What can hang from each mark
H: T
K: B D T
G: R T
D: K
V: D H
T: H K
R: G H

Each row was made from one small tree. The marks that hang from a mark follow it in brackets, in alphabetical order. Every link used is in the known rows. Write each row's tree.
Known rows
T(H K(B)): [-1.72 -2.96  6.45  1.31 -1.66  2.56  0.55  4.34  2.15  5.38  1.11  0.03
  1.58  0.90 -0.88 -1.84  0.59  6.37  0.44]
V(D H(T)): [-0.54 -1.41  0.14  1.71  3.68 -6.73  0.11 -2.10  4.83  3.47  0.26  0.65
 -2.75  2.86  2.56 -1.12 -2.54 -2.65  1.99]
R(G(T(K))): [-0.69  0.76 -4.58  2.64 -1.48 -3.67 -0.28 -1.99 -3.08 -2.66 -4.29  1.48
  1.12 -5.21  1.06  3.64 -0.35 -1.41  3.35]
G(T): [-0.22  1.44 -5.02 -2.46 -3.47 -0.34 -0.23 -2.69 -0.58 -0.81 -2.10 -0.34
 -0.05 -3.19  2.82  2.26 -1.63 -1.44  0.18]
R(G(T(H K(B)))): [-3.26  0.39 -0.44  3.14 -0.78 -0.69  0.56  0.85 -1.13  0.07 -3.62  1.79
  3.41 -2.09 -0.38  2.20  1.48  1.31  3.45]
R(H): [-1.89 -1.89  2.10  2.04 -2.79  2.28  0.15 -0.18  6.31 -0.84  2.97 -4.15
 -0.89 -3.98  1.74  1.13  3.31  0.24 -1.09]
D(K(B T)): [ 0.44  0.43  1.78  0.70  1.89 -3.54 -3.45  2.19 -1.52  1.22 -1.88 -0.65
  0.93 -1.61  0.13  3.98 -1.22 -1.31 -0.15]
K(D): [ 3.36 -1.86  0.11 -1.74  1.26 -2.63 -4.16 -3.39  0.92  0.60  3.19 -1.65
 -2.25 -0.62  4.07 -1.93  1.24  0.24 -2.54]
V(D H(T(K))): [ 0.66 -1.95  0.16  2.11  3.29 -5.53  2.04 -0.16  2.47  3.61 -0.33  1.77
 -3.70  3.42  1.12 -2.34 -3.93 -1.61  2.71]
R(G(T(H K))): [-2.03 -0.48 -2.95  4.31 -2.35 -0.95  1.45 -0.42  0.25 -1.05 -4.20  0.90
  2.16 -4.02  1.17  2.79  0.63 -0.50  3.76]
K(B D): [ 0.94 -0.01  4.96 -3.97  4.09 -2.12 -6.05 -0.82 -1.67  2.66  3.80  0.57
  0.25  3.36  1.43 -2.78  3.27  3.63 -3.07]
T(H K(B D)): [ 0.51 -3.22  6.72  0.01  1.51  3.12  0.26  3.62  0.61  4.66  2.93  0.17
  0.46  3.95 -0.30 -5.67  1.88  6.22 -0.66]
K(B T): [ 0.53  5.69  3.79 -2.74  1.49 -3.78 -4.35  2.08 -0.06  2.06  0.50 -2.59
  2.04  1.52  2.12  5.14  1.93 -1.69 -0.63]
D(K(T)): [ 2.20 -1.14 -2.50  2.67 -0.28 -4.03 -1.80  0.22  0.65 -0.38 -2.45 -2.41
 -1.11 -4.88  1.93  4.57 -2.90 -3.70  0.12]
H(T(K(B D))): [ 1.79  1.64  3.41 -1.48  2.57 -3.16 -3.04  0.84 -2.42  4.43 -0.64  3.02
 -3.71  0.81 -0.70  1.04 -1.35  1.46 -2.64]
G(R(H) T(K(B D))): [-0.10  1.48 -2.02 -4.97 -0.78  9.00  4.81  0.00 -3.38 -4.71  1.66  0.97
  1.13  4.81 -5.01 -4.77  0.17  1.33 -2.00]
V(D): [ 0.92 -3.04 -2.32  0.03  0.53 -5.61 -3.34 -4.91  0.37  0.99  3.40  0.82
 -1.78 -0.67  2.44 -1.73 -2.16 -2.46  0.87]

Write each row's tree
[-0.39  2.07  3.07 -0.42  0.02 -3.67 -2.65  1.27 -1.07  4.61 -2.21  2.41
 -2.68 -1.79 -1.17  3.92 -2.19  1.71 -2.00]  H(T(K(B)))
[ 2.97 -1.37  4.21 -2.53  2.41 -0.75 -2.36  1.19 -4.41  2.41  2.25  1.35
 -1.44  2.23 -0.11 -4.15  0.47  4.59 -1.16]  T(K(B D))
[-0.34  0.84 -5.46 -2.35 -4.81  8.09  6.03 -1.27 -0.28 -5.66 -0.22 -0.68
  0.43 -0.23 -3.89 -1.29 -2.13 -0.80 -0.89]  G(R(H) T(K))
[ 1.38  0.68 -5.23 -3.56 -2.67  8.43  5.69 -1.64 -1.58 -6.05  1.20 -0.44
 -0.59  2.15 -3.15 -4.16 -1.17 -0.75 -1.83]  G(R(H) T(K(D)))
[-2.38  1.26  1.00  2.57  1.76  2.42  2.85  1.78 -2.33 -4.44 -0.63  0.65
  1.78 -0.62 -1.44 -0.66  4.95 -0.02  2.24]  R(G(T(K(B D))) H)
[ 1.22 -3.65 -2.51  3.57  1.94 -4.38 -0.42 -0.86  1.04  0.75  1.01 -0.16
 -1.00  0.26  1.25 -0.74 -3.69 -4.77  1.91]  V(D(K(T(H))))
[ 4.15  2.17  1.17  0.20  1.67 -0.86 -0.49  0.78  4.85  1.30  2.33 -4.86
 -1.04  3.11  5.65  0.43  2.59 -3.50 -0.94]  K(D T(H))
[-1.85  0.67 -1.12 -0.13 -3.04  2.73 -0.35 -3.17  6.46 -1.98  1.76 -1.80
 -0.99 -2.00 -2.31  3.31 -0.18 -1.86 -4.41]  G(R(H(T)))
[-1.06 -0.92  3.27  2.33  1.41 -1.28 -1.84  3.90  1.68  2.83 -1.41 -1.44
  1.97 -0.24 -0.06  2.78 -0.36 -0.10  0.05]  D(K(B T(H)))
[-1.24  0.20 -1.55  3.76  0.21  2.07  3.70  0.57 -0.87 -5.53 -1.07 -0.26
  0.45 -2.43 -0.32 -0.32  3.95 -1.76  2.56]  R(G(T(K(D))) H)
[-1.87  1.94 -2.35 -3.90 -3.09  8.48  4.78  0.49 -1.97 -4.24  0.33  0.56
  1.95  2.16 -5.58 -1.82 -0.88  1.08 -1.10]  G(R(H) T(K(B)))
[-1.85  1.55 -2.05  1.35 -0.35 -3.37 -1.03 -0.60 -4.54 -1.69 -3.97  2.43
  2.36 -3.44 -0.41  2.93  0.69 -0.05  3.11]  R(G(T(K(B))))
[ 0.03  0.58 -2.16 -4.61 -1.34  7.72  3.64 -0.38 -1.67 -0.80  0.65  1.80
  2.32  5.42 -3.70 -4.80 -1.57  2.71 -1.51]  G(R T(H K(B D)))
